Known rows, with every way that one mark hangs from another:
j_140{j_199 j_259 j_595{j_188{j_730}}}: [ 0.24 -1.04 -0.99  0.98  3.45 -2.39 -0.57  1.27 -0.24 -0.41 -0.08 -1.73
 -1.29  2.21  0.21  3.98 -0.91  0.83 -1.54]
j_783{j_140{j_259}}: [ 0.84  0.58 -1.11 -1.15  0.31  0.76  0.82 -0.52  1.03 -1.28  0.72 -0.90
 -0.41  0.30 -1.02 -0.86  0.46  0.94  1.53]
j_595{j_188{j_730}}: [ 0.42  1.31  0.08 -0.20  1.92 -6.29  2.71  0.52  0.27  0.75 -0.53  3.76
 -0.26  2.59  0.13  1.22  0.08 -0.38 -1.86]
j_783{j_140{j_199}}: [ 1.22  0.78 -2.22 -2.15  0.54 -0.64  0.59 -0.37  0.73 -1.79  0.06 -1.09
 -0.30  2.02  0.13 -0.49 -0.45  0.43  0.93]
j_259{j_140}: [-0.65  0.86 -0.01  0.25 -0.65 -1.44  0.60 -0.87  1.38 -0.28 -0.22  0.77
 -0.03 -0.23 -0.42  0.03  0.80  0.35 -0.25]
j_199{j_54{j_730{j_188}} j_140{j_259 j_783}}: [-0.80  0.41  2.86  0.38 -2.04 -0.97  1.79  0.50 -0.35  2.42 -0.01  1.77
  1.47 -2.96 -1.09 -2.62  0.22 -0.36  1.84]
j_259{j_140{j_199 j_595 j_783}}: [-0.81 -1.34 -1.67  0.78  0.02  3.06 -2.51  0.30  1.45 -2.26 -0.30 -3.04
 -0.44  1.01  0.77  1.57 -0.01 -0.01 -0.26]
j_140{j_199 j_259 j_783}: [ 0.69 -1.94 -0.13  0.09 -0.55  1.75 -0.73  1.12  0.96 -2.08 -1.57 -2.15
  0.31  0.43  1.49  0.96  0.04  0.97  0.16]
j_140{j_259 j_783}: [ 0.11 -0.96  0.37  0.19 -0.93  1.57  0.05  0.47  1.15 -1.27 -0.83 -0.20
  0.43 -0.29  0.78 -0.33  0.87  0.52  0.24]
j_199{j_54 j_140{j_259 j_595 j_783}}: [-0.06  0.37  2.22  0.35 -0.55  4.07 -0.92 -1.11  0.65 -0.38  1.25 -0.84
  0.98 -1.50 -0.87 -0.39  0.08 -0.38  1.17]
j_259{j_140{j_783}}: [-0.60 -0.35 -0.14  0.49 -1.31  1.27 -0.11 -0.14  2.06 -1.41 -0.75  0.29
  0.40  0.08  0.38 -0.39  1.05 -0.12  0.11]
j_188{j_730}: [-0.01  1.86  0.23 -0.58  1.29 -5.05  2.47  0.11  0.46 -0.70 -0.21  3.51
  0.00  1.79 -0.12 -0.75  0.75 -0.15 -1.17]
j_259{j_140{j_199 j_783}}: [-0.05 -1.26 -0.54  0.36 -0.99  1.36 -0.84  0.48  1.89 -2.17 -1.40 -1.43
  0.30  0.70  0.97  0.72  0.38  0.24  0.14]
j_259{j_140{j_595{j_188} j_783}}: [-0.81 -0.90 -1.26  1.23  0.44  1.67 -1.47  0.18  1.54 -0.46  0.13 -1.06
 -0.64  1.13  0.28  1.98  0.16 -0.54 -0.78]
j_54{j_730}: [-1.04  0.97 -0.51 -0.55 -0.41 -4.39  1.92 -0.20 -1.08  1.51 -0.03  3.04
 -0.27 -1.22  0.33 -1.52  0.46 -0.14 -0.76]
j_54{j_199{j_140{j_783}} j_730{j_188}}: [-0.79  1.24  1.04  0.01 -2.92 -2.82  2.95  1.03 -1.83  3.40 -0.97  4.69
  0.57 -0.98 -0.08 -4.20  0.31 -0.70  0.85]
j_595{j_188}: [ 0.48  0.85 -0.43 -0.57  0.53 -4.67  1.58 -0.16  0.15  1.64 -0.49  2.31
 -0.17  1.46  0.61  1.37 -0.31 -0.02 -1.58]
j_54{j_199 j_730}: [-0.32  0.99  0.34 -0.30 -1.20 -4.33  2.38  0.00 -2.54  2.21 -0.96  4.85
 -0.25 -1.46  0.26 -3.06  1.02 -0.13 -1.27]
j_259{j_140{j_199{j_54} j_783}}: [ 0.26 -0.88  0.90  0.20 -1.03  1.18 -0.96  0.02  1.50 -1.92 -1.40 -1.10
  1.07 -0.30  0.27  0.17  0.58 -0.24 -0.02]
j_199{j_54{j_730} j_140{j_259 j_783}}: [-0.23  0.01  3.02  0.35 -1.80  1.44  1.34 -0.52 -0.11  0.80  0.28  1.86
  1.41 -3.46 -0.82 -2.01  0.61 -0.40  1.75]
j_140{j_199 j_259 j_595{j_188} j_783}: [ 0.39 -2.62 -1.35  0.90  1.43  2.16 -2.38  1.37  0.34 -0.98 -0.58 -3.48
 -0.79  1.61  1.44  3.73 -0.96  0.52 -0.79]

Rows:
[ 0.63 -1.07 -0.55 -0.26  1.25  0.23 -1.95  0.51 -0.24 -0.52 -0.50 -1.53
  0.20  1.71  1.25  2.24 -0.92 -1.01 -1.65]
j_140{j_199{j_54} j_595{j_188} j_783}
[-0.42 -1.81 -1.76  1.12  0.76  1.85 -2.25  0.73  1.33 -1.18 -0.57 -2.68
 -0.69  1.75  0.98  3.21 -0.49 -0.13 -0.87]
j_259{j_140{j_199 j_595{j_188} j_783}}
[-0.67 -0.29  0.86  1.11 -1.43  2.49  0.56  0.19 -1.78  1.31  0.29  2.04
 -0.23 -2.33 -0.21 -2.17  0.54 -0.07  0.80]
j_54{j_199{j_140{j_259 j_595 j_783}} j_730}
[ 0.95  0.99 -1.88 -1.87  1.64  0.63 -1.18 -0.91 -0.09 -1.65  1.28 -2.38
 -0.35  1.31 -0.68 -0.22 -0.60 -0.31  0.37]
j_783{j_140{j_199{j_54} j_595}}
[-1.00  1.65  0.37  0.15 -0.94 -1.40  1.59 -0.78 -2.48  2.56  0.76  3.70
 -0.51 -1.59 -0.49 -2.48  0.11 -0.45 -0.06]
j_54{j_199{j_140{j_595}} j_730}
[ 0.47  1.62  3.34 -0.22 -0.84 -0.28  1.46 -1.67  0.51  0.94  0.56  1.19
  1.37 -2.15 -1.47 -0.78  0.18  0.45  1.17]
j_199{j_54 j_140{j_259}}
[ 0.58 -0.27  1.09  0.99 -0.75  2.74  0.18  0.02 -0.57  1.18 -0.14  1.20
 -0.10  0.17  0.00  0.13 -0.02  0.05  0.18]
j_54{j_199{j_140{j_259 j_595{j_188} j_783}}}
[ 0.32 -1.75  0.31  0.33  0.71  3.27 -2.76  0.47  0.06 -1.97 -0.23 -3.51
  0.29 -0.32  0.60  1.20 -0.10  0.16 -0.45]
j_140{j_199{j_54} j_259 j_595 j_783}
[ 0.17  0.06  1.46  0.16 -1.68  2.83  0.84 -0.46  1.54 -0.58  0.01  0.37
  0.85 -0.62  0.06 -0.48  0.19  0.46  1.78]
j_199{j_140{j_259 j_783}}
[ 0.14  0.71 -0.32 -0.89  1.35 -1.57 -1.50 -0.80 -0.81 -0.45  0.37 -1.43
 -0.01  0.51  0.33  0.94 -0.62 -0.22 -1.57]
j_140{j_199{j_54} j_595}
[ 1.29 -0.30 -1.52 -1.24  0.61  0.86  0.15  0.03  0.86 -1.91  0.02 -2.53
 -0.44  0.91 -0.37  0.23 -0.23  1.31  1.54]
j_783{j_140{j_199 j_259}}
[ 0.54 -0.01 -2.30 -0.39  2.11  1.09 -0.55 -0.31  0.53 -0.27  1.63 -2.10
 -1.38  1.32 -1.03  1.55 -0.43  0.50  0.61]
j_783{j_140{j_259 j_595{j_188}}}
[ 0.22 -0.51  0.45  0.12  1.49  0.10 -1.97 -0.32 -0.64 -0.71  0.39 -2.97
 -0.12 -0.69 -0.31  1.73 -0.42  0.79 -0.87]
j_140{j_199{j_54} j_259 j_595}
[-0.54  0.29  0.88  1.27 -0.23 -1.14  1.44 -0.09 -2.51  3.38  0.50  2.81
 -0.84 -1.92 -0.78 -0.43 -0.19  0.24 -0.01]
j_54{j_199{j_140{j_259 j_595{j_188}}} j_730}
[-0.62  1.04 -0.20 -0.37 -0.78  2.92 -0.38 -1.00  0.94 -0.47  1.24  0.13
  0.24  0.85  0.37 -0.40 -0.38 -0.68  0.78]
j_199{j_140{j_595 j_783}}
[ 1.00 -0.46  0.75 -1.05 -0.69 -0.25 -0.38  0.21  0.38 -1.59 -1.51 -0.14
  1.28  0.56  1.29 -0.41  0.11 -0.53 -0.70]
j_140{j_199{j_54} j_783}
[ 0.21  0.18  1.21  0.71 -1.35  3.79 -0.12 -0.35 -0.45  0.24  0.16  0.91
  0.14 -0.42 -0.11 -1.31  0.43  0.17  0.70]
j_54{j_199{j_140{j_259 j_595 j_783}}}
[-0.70  0.28  1.73  0.76 -2.70 -1.51  2.56  1.37 -1.70  3.26 -0.99  3.40
  0.50 -1.96 -0.50 -3.58  0.46  0.09  1.34]
j_54{j_199{j_140{j_259 j_783}} j_730{j_188}}
[ 0.67 -0.43 -2.66 -0.83  1.74  2.42 -1.55 -0.09  0.43 -2.01  1.16 -4.15
 -1.23  1.22 -0.48  1.03 -0.64  1.03  1.16]
j_783{j_140{j_199 j_259 j_595}}
[ 0.53  0.27 -0.47 -0.45  2.12 -2.95 -1.18 -0.28 -0.95  0.76  0.13 -1.06
 -0.29  1.34  0.44  2.73 -1.25 -0.42 -2.12]
j_140{j_199{j_54} j_595{j_188}}
[-0.07 -1.46 -0.21  1.01  0.79  1.58 -2.33  0.30  0.99 -0.95 -0.51 -2.41
  0.02  0.83  0.26  2.60 -0.26 -0.62 -1.07]
j_259{j_140{j_199{j_54} j_595{j_188} j_783}}
[-0.48 -2.14  0.09  0.69  0.62  2.24 -2.21  0.89 -1.03 -1.00 -0.14 -2.57
  0.04 -1.86  0.45  0.52  0.01 -0.06 -0.30]
j_140{j_199{j_54{j_730}} j_259 j_595 j_783}
[-0.54 -1.12 -0.80  0.67  0.28  3.34 -1.86  0.27  0.66 -1.41  0.55 -1.99
 -0.41  0.04  0.54  0.66  0.46  0.25 -0.24]
j_140{j_259 j_595 j_783}
[-1.38  1.16  0.19  0.32 -1.98 -1.53  1.45  0.90 -2.23  3.28  0.12  3.26
 -0.11 -0.70 -0.18 -3.50 -0.03 -0.97  0.50]
j_54{j_199{j_140{j_595 j_783}} j_730{j_188}}
[-0.97  1.85  1.17 -0.80 -0.69 -6.95  2.14  0.14 -1.64  3.19 -0.15  3.31
  0.69 -1.72 -0.74 -2.74  0.34 -0.64 -0.84]
j_199{j_54{j_730{j_188}}}
[ 1.64 -0.01 -0.12 -1.39  0.67  0.67  0.02 -0.42  0.49 -1.76  0.06 -2.23
  0.29 -0.10 -1.02 -0.37  0.00  0.87  1.36]
j_783{j_140{j_199{j_54} j_259}}
[-0.75  1.60  1.24  0.00  0.57 -2.54  1.02 -1.34 -1.38  3.16  1.62  2.44
  0.11 -1.61 -1.08  0.16 -0.75 -1.13 -0.21]
j_199{j_54{j_730} j_140{j_595{j_188}}}
[ 0.46  1.11 -2.99 -1.34  1.95 -0.49 -0.14 -0.67  0.33 -0.07  1.68 -0.63
 -1.22  2.42 -0.58  0.79 -0.60 -0.36  0.02]
j_783{j_140{j_595{j_188}}}
